Each row was made from one path, in order. Every step used is in the known rows, and no mark comes twice. Write each row's path.
Known rows:
F, J: [-48  -4 -10  10  -3   7  31 -13   0  14  -2  34  -9 -12  12  -3  16 -13
  -9   6  -4 -24  -7  10  -3  13   8  38 -13   4 -19   0  18  15 -44  11
   0   6  20   7  -2   9  36 -11   5 -21  -8  13  -9   4  11   1   8 -44
  13  -7]
J, F, E: [-49  19 -30 -17   3   5 -16 -26  26  39   6  26 -20 -32 -19 -20   7  -2
  15 -11  -1 -33   6  40  -5  -7   4  34 -25  -8  16 -20   9   3 -48 -14
   4  13   5  10   3  -2  33   1   4 -35  22   7  -3  -2  -5  -6  17 -48
   5  -8]
R, F, J, A, T: [-53 -18  16  21 -20 -23  57 -15  17  30  -7  52  19 -46  16  17  24 -42
 -22  19  -6 -30  -2   5  -1  10  11  45 -11 -23 -18 -46  13  25 -71   9
  -4   8  46  19  30  -2  34 -10 -50 -37 -17  20 -24  -9   5  -8  17 -65
  -4   3]
J, A, M, F: [-55  39 -15   5 -13  10  57  15  38  52   1  11   3 -21   7 -22  23  -9
 -22  -8  22 -36  14  31 -24 -12  -6  44 -12 -10 -16 -20  36  17 -41 -21
  11 -12   5  -6   4  46  20  12 -48 -82 -12 -36  -8   8  -4  18 -16  13
  19 -11]
T, F, E: [-16 -29 -15 -14  21  16  -8 -13   1  25   7  10  -6 -13  -7 -51   1  -1
  15 -14 -17 -22  -4  25  11  15   4  23 -37  23  -1 -22  28   6 -43 -24
  -2   1   5 -15  13   9  34   7   1 -22  15 -19 -14   1  -9 -10  20 -29
  13 -12]
J, A, M: [-42  25 -19   9  -2  -8  50  25  33  43   1  18  -4 -27 -11   0  33  -9
  -3 -10  24 -27   8  29 -13 -12   1  56 -15 -11   6 -49  43  16 -40 -24
  -4  -2   7  14   5  43  21   9 -36 -65 -24 -22  -9  12  -6  16 -15  -8
  13   3]
E, F, J, A: [-56  -9  -8  20 -32  -7  56  10  26  21  -4  51   1   2  12 -12  37  -6
  -3  12   8 -54 -14  -5 -17  -1 -10  41 -11  -8 -14 -22  16  22 -49 -19
   2  -2  20   9  -1  20  33 -15 -27 -26 -16  -1 -30  -3  20  11   0 -42
   4  12]
A, E, F: [-33 -11 -18   2 -40   5  50  -9  29  31  24  37  12   5  -2 -11  26  13
  36   9   2 -34  -8   9 -38  18 -16  33  -8 -18  -7 -10   5   5 -34 -28
  -8   1  30  -6   8  13  15  -3  -3 -31  -5  -8 -20  -4  13  -7  10 -32
   1 -24]
F, T, A: [-26  18  -1  16   1   8  30   5   9  29  13  -5   3 -42   5  11  13  14
 -17  -8  -2 -34  -5  -6  10  28 -12  44 -15   1  -9  -8   7  -3 -40  -5
  13   7 -13   4   8  50  29  -6   5 -19 -11 -10 -11  13 -14  -1  12  -1
  16  -7]
E, F, T, A: [-12  -9   4  21 -20   8  39  12  23  30  22   5  18 -19   9   0  27  29
  -5   3  -3 -51  -6 -21 -19  25 -28  32 -16   9 -17 -12  -3  -6 -40 -25
  11   2 -15  -4   7  49  19  -5  -1 -16 -15 -10 -24   3  -3   0  18   5
  13   2]
A, T, F: [-21 -25   7  -5  18   7  19 -15  -2  44  11  14  18 -13  -7  -4  19   1
   3  12 -22   7   5  25 -12  26 -14  32 -18  11  -1 -42  13  15 -45 -15
  -7 -11  33 -16  32  17  15  13 -23 -30  14  -4 -13   8  -4 -23  27 -36
  23 -26]
M, F, E: [-47   8 -19 -27  -4  23  24 -31  21  41  -2   4  -4 -12  11 -47   2   7
 -10 -12   3 -41  -2  25 -11   7  -4  20 -31  -3 -11   0   2   4 -42 -25
  13   0   0 -17   5   5  33  13 -13 -52  14 -18  -4  -5  -7   1  15 -19
  17 -21]
M, F, T, A: [-43  28   6  13  -9  19  41  -4  18  40  15 -14  18 -31  17  -9   5  17
 -35 -13  -3 -40   2  -4   6  28 -20  39  -5   3 -30  19  -4  -7 -39  -9
  25  -5 -20 -13  13  55  30   2 -12 -46   1 -22 -12  11 -11  -1  15  19
  19 -18]
J, A, E: [-61  16 -20   4 -35   1  57  -3  24  39   9  37   1 -40 -13   0  15 -12
  13 -14  13 -25  -4  24   4  19 -12  59 -11 -33   5 -43  30  18 -43 -16
   0   5  39  25   7  24  28  -7 -27 -57  -4 -12 -11   0  -8  -4  -8 -36
   1 -17]
R, A, T: [-48  17   0 -11   1 -12  35 -43  18  60   2  18   6 -36  -2  23  34   1
 -11   5   0  -1   6  26 -18   0 -22  50 -22 -14 -12 -54  18  14 -47  -3
  -5  -5  29   4  20  14   7  22  -9 -56   3  10 -22  10 -23  -5  22 -39
  20 -29]
R, F, T, A, J: [-20 -11   0  29  -2 -11  26  -7  10  31  17 -14   5 -69  -1  -3  15 -18
 -34   5 -11 -16  10 -12   7  28   1  44 -15 -19 -20 -14  12  -8 -45  10
  15   8  -2  -3  28  24  37  -2 -27 -35 -21   9 -13  14  -7 -17  16  -4
   5 -18]
A, M, F, T: [-29  53 -23  13 -17  16  41  11  34  49  12  -8  17 -15  13 -29  11  -4
 -13 -17  18 -56  12  14 -23  -2  -5  32  -2  -2 -20  14  17  -3 -36 -15
  11 -12  -7 -23   3  41  46  19 -14 -52 -13 -46 -11  13   2  -2  -5  26
  30 -24]
R, F: [-42 -28  -5   6  -3  -1  19 -25  18  15  22  27 -11 -26 -12 -10  12 -18
 -12   6  -2 -21  -9  12   7   4   0  26 -20 -15  -5 -31   7  -7 -41  21
  -6   3  29  -4   5  -8  18  -6 -17 -53  -6  13 -19   9  15 -14   3 -27
 -12   4]
E, F, J, A, M: [-31   5  -8  28 -28  -7  65  44  36  31 -11  37   8  -4  16 -14  45 -10
   4  15  20 -56   1   4 -38 -16   5  46  -9   3 -14 -27  32  25 -51 -28
  -3  -5   7   6  -1  38  28  -9 -30 -32 -28 -20 -27   3  18  28  -5 -36
  13  12]
R, F, E: [-25 -27 -10 -12  -4   5  12 -34  23  24  10  22 -10 -35  -2 -38   4 -18
   1  -3  -1 -32  -6  17   8   9  14  20 -34 -15  -1 -30  12  -4 -50   2
  -3  10  19  -4  10 -24  32   5  -5 -40   4   4 -17  -5   1  -5  20 -49
  -6  -2]
J, A, E, F, T: [-44  27 -16  24 -53  -4  68  18  37  42  16  44  23 -20  -4  -8  17  -1
  20  -9  18 -72 -10 -12 -12  26 -19  48   0 -29  -5 -26  16   6 -45 -38
   4  -4  29   8   6  36  42  -5 -27 -34 -15 -41 -28   2  -1 -12   1 -25
   2  -9]
E, F: [-28 -15 -15   1  -9   4  35  -5  28  24  18  31  -4   9  -4 -15  37  17
   8  13   4 -32  -8   2 -25  -1 -19  24 -24  -2   1 -24   1   1 -32 -16
  -3  -4  16 -14  -6  10  10   7  -5 -34 -10  -6 -15   6  15  -2   9 -21
  13  -7]
A, M, F, J: [-43  23 -15  18 -11  12  44  13  22  33  -5  11   9   2  36 -21  16  -7
 -15   4   6 -34   9  26 -34  -4  15  34   1   8 -37  16  16  19 -44  -1
   3  -7  -4 -13   3  31  41  -5 -13 -41  -9 -20 -17   1  19  17  -4 -19
  28 -21]
A, E: [-46   7 -28  -1 -25   6  37 -17  11  34  14  26  -2 -19  -5  -1   8   1
  21  -9   4 -18  -2  26  -5  23  -7  45 -11 -21   0 -13  16   7 -38  -9
  -7   6  26  10   6  11  19  -9   1 -41   0  -2 -10  -1  -2 -12   3 -36
   6 -34]

Write each row's path:
[-47   0 -11  14   9 -12   1  -6  14  49  16 -10 -27 -53 -14  12  18   1
 -20   6 -17   8  29  25 -22   5  -8  58 -13 -13   2 -21  12  11 -32   3
  16  11  -8  14  18  37  16  -9 -10 -41  10  30   5  13  -8  -4   9  -4
  15 -28] | T, A, J, F
[-24 -35   7  10   8   4  22   1 -15  28  -2  24  20   0  14 -10  14 -20
   1  23 -28  -5   8  11  -8  26   3  34 -11  16 -21 -20  13  25 -56  -7
  -9  -6  28 -10  35  14  37  -9 -14  -1  11   3 -19  -5   5 -16  25 -52
  21 -24] | A, T, F, J
[-71  29 -26  13   5 -34  -2 -39  22  56   7   8 -26 -51 -21   8  16 -25
 -15  -3  -6  14  24  37 -16 -26 -14  57 -15 -29   5 -28  36  -2 -43   9
   9   2  13  15  16   9  28   5   3 -63  16  23 -11  21 -18  -7   1 -15
  14 -32] | R, A, J, F
[-37 -17 -17  18 -47   5  59  -1  22  17   9  39  12  16  20 -11  17  -6
  28  16  -5 -45  -9  -6 -38  20   2  34   2  -7 -21   4   5  16 -40 -13
 -10   6  32   2   4  11  32 -18   5  -6  -6   2 -24 -13  21  -3  17 -52
   1 -19] | A, E, F, J
[-46 -27   3  26  -8  -8  28 -17   7   7   8  31  -9 -20  16  -8   9 -31
 -17  10  -6 -30 -10   3   7   7  14  25 -14  -3 -22 -16  13   1 -57  34
  -3   9  30   3   5  -9  39 -25  -4 -21  -7  21 -22  -5  26  -6   3 -43
  -8   1] | R, F, J
[-44  40 -28 -11 -17  11  44   9  39  57 -15   4   6 -33  13 -48  15  -4
  -7 -21  26 -51  11  33 -19 -10   9  40 -27  -4 -14 -21  32  21 -48 -43
  12  -7  -3  -7   5  31  33  22 -43 -75  -2 -44  -8   1 -10  22   0 -14
  19 -10] | J, A, M, F, E
[-65  17 -26   1 -24  -8  41 -37  15  48   9  17  -3 -29   1  10   8  -4
  13 -12   5  -8  -5  31  -6   5 -13  52 -21 -21  -7 -23  36   7 -37  -4
  -7   0  29  14  18  14  23  -4  14 -55   8   2 -21   8 -21  -2  -1 -32
   8 -33] | R, A, E
[-33  12  -3   7  -4  16  51  13  27  49  11 -29   8 -20  20  -9  17  21
 -23   0   4 -15  17  29 -28  -2  -9  36 -15  12 -32   5  13  10 -34 -11
  10  -7 -26 -15  13  59   9   6 -17 -65  -4 -16  -7  11   1  23   3  19
  30 -18] | T, A, M, F
[-51  10   7   7 -19  -7  62  -5   6  36 -17  41  15 -34  11  15  33 -15
 -17  10  -4 -30  -3  11 -16  11   0  61  -8 -18 -15 -41  17  37 -60 -14
  -3   5  40  22  21  18  31  -2 -32 -25 -16   9 -18  -2  -5  -2  16 -62
  12 -10] | F, J, A, T
[-38  32  -3  20   4  -1   7   4  18  43  28  -4  -3 -46  -9  15   5   8
 -15  -9  -7 -32  11  13   5  11 -15  48  -2  -3   3  -4   5  -5 -41   6
  14   8  -8  13   8  50  28 -11   6 -23  13  -5  -8   8  -8 -10  10   0
  10   0] | J, F, T, A
[-47  41 -12   7 -11  11  31 -15  21  39  15   9  11 -13  11 -18   6   2
 -22 -16   4 -53  -4   1  -5  19 -11  28  -3 -19 -19  11   4  -6 -38  -6
  12 -10   3 -22   1  24  45  12 -10 -50   1 -29  -5   7  -2 -14   3   9
  17 -19] | M, F, T
[-44  37 -19  25 -28  -2  24  -4  22  50  25   4  14 -51  -8  16  -4   3
   5 -13  -2 -36   7  19  -5  32  -4  54   7 -16   2   0  11  -2 -39   1
  17  14   5  23  23  47  32 -31  12 -19  22  -4 -11   2 -11 -21   6  -9
   3 -20] | J, F, T, A, E
[-75  18  -2  22 -21   6  56 -11  16  34 -10  34  -1 -14  27 -20  12 -16
 -31  -8   8 -48   0  11   3   2  -1  45  -8  -7 -31  -2  17  25 -55   7
  12  -7  14   2   8  28  40  -9 -35 -52   1 -11 -10   1   6   6  -4 -26
   9  -5] | M, F, J, A
[-83  26  -8  17 -46   7  77 -11  19  36  -5  38  12 -20  26 -18   1 -23
  -9 -10   8 -51  -2  15  -9  23   1  54   1 -21 -34   7  24  26 -52  -9
   8  -4  29  13  14  25  47 -21 -31 -53   1 -10 -13 -17   1  -3  -7 -29
   4 -24] | M, F, J, A, E
[-36  20 -20   2  -7  14  44   3  26  43  12  -7   4  -8  14 -19  14   5
 -14  -2  11 -27  17  28 -34 -12  -1  33 -13  -1 -23   3  16   8 -33 -10
   3  -8  -2 -20   4  31  20  13 -20 -61  -6 -27  -9  11   5  10  -4   5
  28 -26] | A, M, F
[-34   1 -21  -8   8  -5  -5 -11  14  52  -1 -14 -22 -66 -11 -15  10  -4
 -12  -2 -21  -8  25  30 -17   7   6  54 -31 -10   5 -13  10  14 -44 -26
  16  18 -17  11  23  27  21  -4  -9 -32  14  23   5   0 -18   3  27 -32
  16 -30] | T, A, J, F, E
[-30 -26   0  23 -45   8  65   4  16  22   7  22  18  -4  31   2  18  16
  16  19 -14 -31  -7  -1 -37  30  -1  42  -7   4 -29  17   0  14 -44 -16
   2  12  11  10  14  37  18 -32   5  -4  -5  11 -29 -13  17  10  21 -39
   5 -16] | T, A, E, F, J
[-67   2  -4  19  -8  -5  45   6   9  24 -13  41 -12 -22  10  -4  20 -16
 -16  -2   9 -34  -8  14   7  -1   6  52 -14  -7 -12 -34  36  27 -54   5
   1   4  29  22   4  23  42 -15 -19 -30 -11   2  -9  -2   3   5  -3 -39
   9   5] | F, J, A
[-41  20 -41 -12   7  -9 -17 -20  22  55  -3   7 -27 -49 -25 -30   9 -22
   8  -7  -7 -14  21  33 -20  -5  12  50 -24 -22  12 -23  18  18 -45 -18
   7  15   2   5  11  -5  39   7  -5 -33  16  17   5   3  -9  -9  18 -48
  12 -32] | A, J, F, E
[-36 -20 -11  16 -17   2  41   1  17  14   8  41   3  20  17  -8  32  -1
   7  18  -1 -41 -14  -8 -28  10  -2  29 -10   6 -20  -4   4  13 -47  -7
  -5   0  19  -4  -3   7  27 -12   1  -8 -11   2 -21  -2  22   7  12 -49
  10  -2] | E, F, J
[ -8  24  -8  23  -4   9  40  34  23  39  11 -21  11 -42   6   2  22  14
  -8  -6   5 -34   8   5  -7  13   2  45 -12  10 -14 -11  28   2 -39 -23
  10   2 -24   1  10  60  24  -1   3 -25 -18 -27 -15  17 -16  12   2  12
  23  -6] | F, T, A, M
[-44  36 -33 -17  -9   2  26 -27  43  63 -10 -16   0 -24  19 -41  11  -2
  -6 -19  18 -32  13  43 -32 -21  -1  35 -31   6 -31   0  32   4 -50 -23
   6 -14  -7 -11  12  23  26  26   4 -78   6 -36 -15   6 -25  26   7  -6
  29 -26] | R, A, M, F, E
[-23  13 -10 -14  -7  21  32   4  30  53   0 -34   5 -32  28 -36  11  20
 -14 -11   5 -32  15  33 -26   1   2  31 -33  16 -38   5   8  14 -39 -40
  12   0 -33 -15  12  46  15   7 -16 -55  -2 -25 -14  -2 -13  28  17  -2
  29 -20] | T, A, M, F, E
